What can hang from each mark:
z_934: z_120 z_278 z_571 z_644 z_778
z_778: z_934
z_640: z_484
z_571: z_484
z_278: z_500 z_934
z_484: z_120 z_640 z_644 z_778
z_500: z_278

Known rows, with every way that one mark hangs from another:
[z_934 [z_571 z_484] z_644 z_778]: [-10 -11  12   1  76 -17  46  44 -61  20 -17 -53  50 -14 -24  13  11 -45
  -3  29  22  42]
[z_278 z_500 [z_934 z_120]]: [-44 -20  -4 -26  20 -36 -22 -66   9  -1  12 -12  23 -32  26  19   2   1
  -1 -38  39 -13]
[z_278 z_500 [z_934 z_644]]: [-28 -68  42 -34  15 -36 -36 -44  24   4 -12  -8  69 -57   5  29 -23  18
  -7 -56  -8  29]
[z_484 z_120 z_640 z_644 z_778]: [ -84   -6   38    9  -79    1  -41 -116    3   49    9  101   12    5
  101   31   23   10  -32  -90   45  -22]
[z_571 [z_484 z_120 z_640 z_644 z_778]]: [ -88   -5   17   10  -38  -36  -29 -102  -18   62   -2   75  -16   10
   70   50   35    2  -49  -85   41    2]
[z_934 z_278 [z_571 [z_484 z_640 z_644]]]: [-76 -18 -39   7  30 -23  17 -91 -54   9  -2  15  33 -17   2  -8  -7 -28
 -22 -45  44  28]
[z_640 [z_484 z_644]]: [-46 -37  -2 -13 -30  -6 -49 -43 -17  28 -67  58  25  13  22  16  -8  26
 -21 -13  21  66]
[z_778 [z_934 [z_571 z_484]]]: [-36   9   2 -24  41 -62  15  -3 -62   3 -37 -46  13  -9 -26  30  39  24
 -24  44  11  66]
[z_278 z_500 [z_934 [z_571 z_484] z_644]]: [-26 -45  15 -24  87 -72  18  -2 -14  14  11 -49  57 -38 -37  36   1  -9
 -26 -30 -20  29]
[z_278 [z_934 z_571 z_644 z_778]]: [ -8 -37  57   0  54 -33  33  16 -21  15 -10 -51  63 -40   0   0   8 -29
 -11  19  12 -20]
[z_484 z_640 z_778]: [-65 -25  46  13 -46 -24 -60 -81  20  13 -22  68  32 -16  45  25  26   1
 -13 -32  24  13]
[z_500 [z_278 [z_934 z_120 z_571]]]: [-46 -14  22 -15  18 -36   0 -44 -27  18  13 -56   4 -34  24   3  -4 -48
  17  -8  33 -65]
[z_484 z_120 z_640 z_778]: [-71 -12  51  18 -85 -10 -59 -67  11  18   2  70  12  -8  85  44  22  -1
 -21 -53  43 -19]
[z_778 [z_934 z_120 z_278 z_571 z_644]]: [ -1  21   9  -1  23  21  34  16 -47 -10   3 -86  56 -70  14 -34  12   0
 -21   7  23   4]
[z_778 [z_934 [z_278 z_500] z_571 z_644]]: [-12  -1  -5   1  26   1  35 -14 -37 -41  24 -64 101 -68 -22 -13   1  19
 -15 -24  23  49]
[z_934 [z_278 z_500] z_644]: [-24 -48   8  -9 -16  28 -37 -30 -10 -35  -3 -12  92 -69  -2  -7 -45   0
  18 -62  30  59]
[z_640 [z_484 z_120 z_644 [z_778 z_934]]]: [-39  16  27  32 -71 -34 -29 -45 -23  48 -34  47  -5   3  58  34  58  70
 -74 -41  36  10]
[z_934 z_120 z_278 [z_571 z_484] z_778]: [-19  36 -49  32  64   0  50  22 -94  -9  14 -84  18 -31 -15 -29  14 -62
  13  24  96 -17]
[z_500 [z_278 [z_934 z_120 z_644 z_778]]]: [-21 -16  44   7  33 -16  15 -43 -20  24  -4 -72  21 -71  28   6  -6 -70
  11 -25  43 -47]
[z_934 [z_571 [z_484 z_640]] z_644 z_778]: [-33  -5  -3  19  76 -30  63  -3 -40  18  -2 -28  51 -14   0  32  26 -73
 -25  18  21  41]
[z_778 z_934]: [-41  -9  33 -33 -29 -35 -38 -43 -23 -10 -59   0  29 -24  10  27  19  49
  -6  20  24  71]
[z_640 [z_484 z_120]]: [-41 -22  19   0 -77  -6 -67  15 -19   4 -52  32  10   8  49  54  -7  13
 -19  -5  46  35]
[z_484 z_120 z_644 [z_778 z_934]]: [-51  11  48  -9 -71 -18 -29 -79 -24  43 -16  45  -4 -10  70  22  48  74
 -43 -58  37   0]
[z_778 [z_934 z_644]]: [-18 -23  58 -36 -11 -16 -28 -16 -10   4 -60 -19  51 -48  16  23   5  38
 -17   7 -13  81]
[z_778 [z_934 z_278 [z_571 z_484] z_644]]: [-13  -9  18  -2  45 -34  22  22 -68 -11 -29 -88  54 -66 -39  -3   8  16
 -28   6   2  58]

Rows:
[-10   0 -28   2  32  50  29   5 -25 -23  48 -54  80 -55   5 -33 -24 -37
   5 -38  37  -1]  [z_934 z_120 [z_278 z_500] z_571 z_644]
[-10  18 -19  -3  10  21  14 -35 -23 -28  12 -63  67 -82   9 -19   4  13
 -16 -43  40  45]  [z_778 [z_934 z_120 [z_278 z_500] z_644]]
[-48 -20   3  -8 -71   1 -47 -29 -28  36 -48  64   7  17  65  36 -13  25
 -34 -37  43  32]  [z_640 [z_484 z_120 z_644]]
[-38   2 -42  -5 -10  31 -28 -50 -26 -35  16 -20  46 -45  17 -21 -25 -12
  24 -46  85  16]  [z_934 z_120 [z_278 z_500]]
[-34  33 -44  -1  -1   6   1 -63 -34 -38  11 -50  39 -56   6 -14   9  25
  -4 -29  79  33]  [z_778 [z_934 z_120 [z_278 z_500]]]
[ -8  -4  20 -26  24  33  11  30 -16  24   0 -27  45 -21  32 -11  -4 -27
  -3  12  -5   7]  [z_934 z_120 z_571 z_644]
[-22  41  -5 -18  19 -14  31  -7 -40   6 -11 -43  17 -13  27  -5  43   8
 -20  44  27  10]  [z_778 [z_934 z_120 z_571]]
[-32 -30  31   6  44 -48  20 -11 -36   3 -14 -37  40 -17   0   4  16 -19
   4  31  50 -33]  [z_278 [z_934 z_571 z_778]]
[-25  21 -35  16  76 -28  62 -24 -32   2  55 -56  37 -16   9  -8  30 -44
  -4   5  72 -57]  [z_278 z_500 [z_934 z_120 z_571 z_778]]
[-34 -17  46  33 -88 -15 -76  12 -10  24 -32  42   3   2  51  43  24  28
 -33 -28  40   0]  [z_640 [z_484 z_120 z_778]]
[-81 -14   8 -14 -35 -38 -38 -58 -25  13 -29  31  -4  -1  51  73  -1 -17
 -24 -34  43  42]  [z_571 [z_484 z_120 z_640]]
[ -6  -9 -21  28  46  35  53  12 -50 -37  37 -54 108 -49 -21 -25 -14 -41
  22 -17  66  15]  [z_934 [z_278 z_500] z_571 z_644 z_778]
[-37   1  19  24 -29 -43 -26 -58 -16  42 -54  43  11  -3  19  11  63  69
 -60 -19  16  44]  [z_640 [z_484 z_644 [z_778 z_934]]]
[-47  -1  39 -11 -29 -32 -29 -88 -23  37 -34  39  21 -19  30   1  50  73
 -34 -36  21  27]  [z_484 z_644 [z_778 z_934]]
[-71 -20  26  14  -5 -55 -50 -70  -6  24 -27  41   6 -13  17  39  35 -11
 -26 -32  22  38]  [z_571 [z_484 z_640 z_778]]
[  8  22  39  35  -7 -15 -10  20   7  38 -35 -24  17 -42  29  10  68  25
 -66   0  -5  26]  [z_640 [z_484 [z_778 [z_934 z_120 z_644]]]]
[-38 -29  21  20 -40 -20 -58 -49  -5  49 -47  70  17   9  29   8  23  39
 -37 -40  19  27]  [z_640 [z_484 z_644 z_778]]
[-26  13 -17  22  -2  35  -4 -19 -53 -23 -13 -43  33 -42  24 -39  -6 -36
  31   0 109 -10]  [z_934 z_120 z_278 z_778]
[-27   4 -14   4  -1  35  -7   4 -51 -18   8 -38  38 -31  18 -36 -15 -20
  17   0  59 -21]  [z_934 z_120 z_278 z_571]
[-67  11  21  28 -19 -48  -6 -28 -29  36  19  27  -2   6  48  54  48 -23
 -38 -33  34 -22]  [z_934 [z_571 [z_484 z_120 z_640 z_778]]]
[-13   4   2 -25  63  -3  21  44 -39  36  -7 -52  20 -20   3   7   3 -39
 -16   8  -8  29]  [z_934 z_120 [z_571 z_484] z_644]
[-35   7 -10  -1  31 -53   9  -8 -78 -25 -27 -75  33 -43 -42   0  19  25
 -15  20  42  51]  [z_778 [z_934 z_278 [z_571 z_484]]]
[-47 -18  28  21 -80 -10 -57 -33 -14  57 -26  74   3  20  72  27  22  41
 -43 -60  41  -4]  [z_640 [z_484 z_120 z_644 z_778]]
[-34  11 -32   6   9 -14  25 -34 -52 -52  19 -49  74 -42 -24 -12   9  27
  -1  -9  56  35]  [z_778 [z_934 [z_278 z_500] z_571]]
[-59 -17  47 -10 -79   6 -56 -62 -18  51 -10  72   7   7  77  14  10  43
 -13 -77  44 -19]  [z_484 z_120 z_644 z_778]
[-10 -11   1   1  61 -13  35 -30   2  12  28 -53  50 -51  22   3   8 -37
  -9 -31  43 -20]  [z_278 z_500 [z_934 z_120 z_644 z_778]]
